Every row comes from one small tree of marks. The marks that hang from a mark follow it in brackets, in alphabetical order. Every link used is in the known rows. Which tree was each row made from?
(in the rows, 128 means zero)
Known rows:
feko(fetumuv(ripoves(meli(rira))) tenaze(padadir)): [112  94 159 151  99 169 100 121 146  81  98 100 136 127 151 113  88 126
 132 152 123]
voge(padadir(libul tenaze)): [123 132 121 149 143 189  89 146 114 101  60 147  96 122 146 168 115  73
 125 143 192]
zosodes(meke(ripoves(meli))): [164  58 133 174 131 199 107 129  91  86 152 137 122 130 143 108  95 121
 154 147 169]
meke(ripoves(fetumuv(feko(tenaze)) meli(rira)) zosodes): [130  94 195 166 184 197  95 107 115  61 142 101 177 130 147  74 112 163
 112 148 143]
rira(meli(ripoves(fetumuv(feko(tenaze(padadir(libul))))))): [100 127 168 127 128 204  74 118 117  88  90 133 141 114 132 114  82 127
  90 147 153]
feko(fetumuv): [141 110 127 164 107 178 110 124 116 111 121 106  98 130 165 117  91  84
 154 147 155]
meli(ripoves(fetumuv(feko(tenaze(padadir(libul voge))))) rira): [ 92 143 170 125 116 176  69 132 142  88  64 134 128 130 125 128 103 129
  89 141 149]
meli(rira): [145 128 133 163 119 175  97 134 128 104 122 132 108 125 170 112 102  83
 144 152 154]
zosodes(meke): [167  84 133 173  97 187 108 129 102 107 128 143  92 125 177 112  96  90
 164 140 165]
zosodes(meke(ripoves(fetumuv(feko(tenaze)) meli(rira)))): [146  80 186 174 168 192  93 110 118  65 147 124 153 135 140  74 108 176
 117 144 137]
fetumuv(feko(tenaze(padadir(libul))) ripoves(meli(rira))): [103 100 169 136  97 184  76 124 145  77  49 130 142 120 156 112  96 140
 134 148 130]
padadir(tenaze voge): [124 130 123 158 127 176 117 143 111 107  78 135  89 137 152 148 117  76
 138 146 172]
fetumuv(feko ripoves(meli)): [112  73 140 168  95 196 114 108 105  96  76 135 124 117 161  89  97 133
 169 149 161]
ripoves(fetumuv(feko(tenaze(padadir(libul)))) meli): [100 106 149 146 118 209  84 118 116  75  84 124 132 132 129 122  84 132
 133 150 140]
meke(ripoves(fetumuv(feko(tenaze)) meli)): [117  92 167 170 161 203 113 105  94  76 118 105 142 132 114  83 102 154
 140 156 151]
ripoves(meli(rira)): [132 115 127 171 134 184  97 137 126  93 136 130 120 130 165 109 101  91
 133 159 155]
tenaze(padadir(voge)): [129 114 115 151  66 198 119 142 116 115  84 135  90 127 145 160  88  72
 157 149 167]
voge(padadir(libul)): [135 124 124 153 108 198  87 139 113 118  69 143  91 116 155 155  99  73
 136 149 192]
meli(ripoves(fetumuv(feko(tenaze(padadir)))) rira): [105 122 172 152 128 184  93 117 131  73 108 125 135 118 129 102  99 129
 118 148 144]
rira(meli(ripoves(fetumuv(feko(tenaze))))): [109 126 181 157 155 195 102 108 107 102 117 123 135 112 145  80  93 134
  96 153 157]
feko(fetumuv(ripoves(meli(rira))) tenaze(padadir(libul voge))): [ 97 115 152 127  83 162  75 136 159  97  53 107 126 143 149 140  93 122
 101 142 126]

Which tree is each row?
[111 118 170 175 159 186  99 111 129  83 120 115 137 130 152  81 104 143
 120 155 132]  ripoves(fetumuv(feko(tenaze)) meli(rira))
[118  88 170 150  70 191 117 106 114  93  47 120 112 108 151 112  91 123
 177 148 139]  fetumuv(feko(tenaze(padadir)) ripoves)
[151  63 129 178 137 206 103 117  82  77 165 132 142 136 127 100  94 134
 139 146 172]  zosodes(meke(ripoves(fetumuv meli)))
[115 101 167 162 122 155  99 119 140  94 105  94 128 131 166  90 102 131
 123 149 126]  feko(fetumuv(ripoves(meli(rira))) tenaze)
[122 116 162 151  85 196 122 125 127 112  49 122  89 123 147 136  96 104
 154 148 144]  fetumuv(feko(tenaze(padadir(voge))))
[133 110 148 151  96 180 112 126 127  99 101  96 101 127 147 135  85  89
 153 150 136]  feko(fetumuv tenaze(padadir))
[141  74 173 164 143 206  94 112 123  53 137 127 157 131 128  99  95 167
 126 144 132]  zosodes(meke(ripoves(fetumuv(feko(tenaze(padadir))) meli(rira))))
[118 119 123 177 141 190  96 126 118  84 153 127 138 137 150 100  97 110
 121 156 157]  ripoves(fetumuv meli(rira))
[ 97 128 169 146 118 207 108 119 120 102  86 131 126 116 127 116  86 131
  89 147 157]  rira(meli(ripoves(fetumuv(feko(tenaze(padadir(voge)))))))
[ 97 131 174 146 117 182  97 123 141  89  83 128 124 125 124 116 104 131
 101 145 148]  meli(ripoves(fetumuv(feko(tenaze(padadir(voge))))) rira)
[101  95 151 164 122 212 113 109 111  75 102 114 130 127 128 111  87 133
 147 155 141]  ripoves(fetumuv(feko(tenaze(padadir))) meli)
[124  94 179 161  92 177 115 101 112 107  54 117 107 113 164  86 105 129
 167 147 145]  fetumuv(feko(tenaze) ripoves)
[117 129 136 163 138 170  89 128 117  90 150 132 133 127 139  97 106 102
 114 150 171]  meli(ripoves(fetumuv) rira)
[115 124 158 130  83 193  93 131 131 110  31 131  92 132 147 150  94 105
 140 142 143]  fetumuv(feko(tenaze(padadir(libul voge))))
[ 95 110 166 133  84 182  78 130 150  90  27 134 125 128 151 125 100 140
 120 144 135]  fetumuv(feko(tenaze(padadir(libul voge))) ripoves(meli(rira)))
[110 112 138 178 142 198  99 113 123  79 130 130 139 130 149  86 101 134
 127 150 152]  ripoves(fetumuv(feko) meli(rira))
[105 117 174 148 133 208 102 111 114  86 108 127 137 109 129 103  81 129
 104 151 151]  rira(meli(ripoves(fetumuv(feko(tenaze(padadir))))))
[114  89 151 167 109 186 100 111 129  87  85 135 135 118 169  84 105 137
 148 149 150]  fetumuv(feko ripoves(meli(rira)))
[107 109 150 122  52 166  91 127 134 112  31 105 101 134 147 151  91 107
 132 139 142]  feko(fetumuv(ripoves) tenaze(padadir(libul voge)))
[ 99 132 169 132 128 178  66 125 139  73  88 132 142 124 127 114 102 130
 102 144 144]  meli(ripoves(fetumuv(feko(tenaze(padadir(libul))))) rira)
[117 141 117 139 125 172  87 151 114 109  56 143  92 144 151 161 116  74
 124 140 173]  padadir(libul tenaze voge)
[113  97 180 166 123 176 102 111 135  91  79 120 133 118 169  76 107 146
 139 152 128]  fetumuv(feko(tenaze) ripoves(meli(rira)))
[111 118 147 159 139 205 100 110 102 100 126 141 136 112 146  86  90 125
 104 148 175]  rira(meli(ripoves(fetumuv(feko))))
[140  82 171 157 103 208 115 109 104  84  89 127 120 133 119 123 100 151
 140 138 153]  zosodes(meke(ripoves(fetumuv(feko(tenaze(padadir(voge)))))))
[106 111 173 163 139 182 103 107 106  94 106 118 119 121 132  82 106 130
 130 148 155]  meli(ripoves(fetumuv(feko(tenaze))))
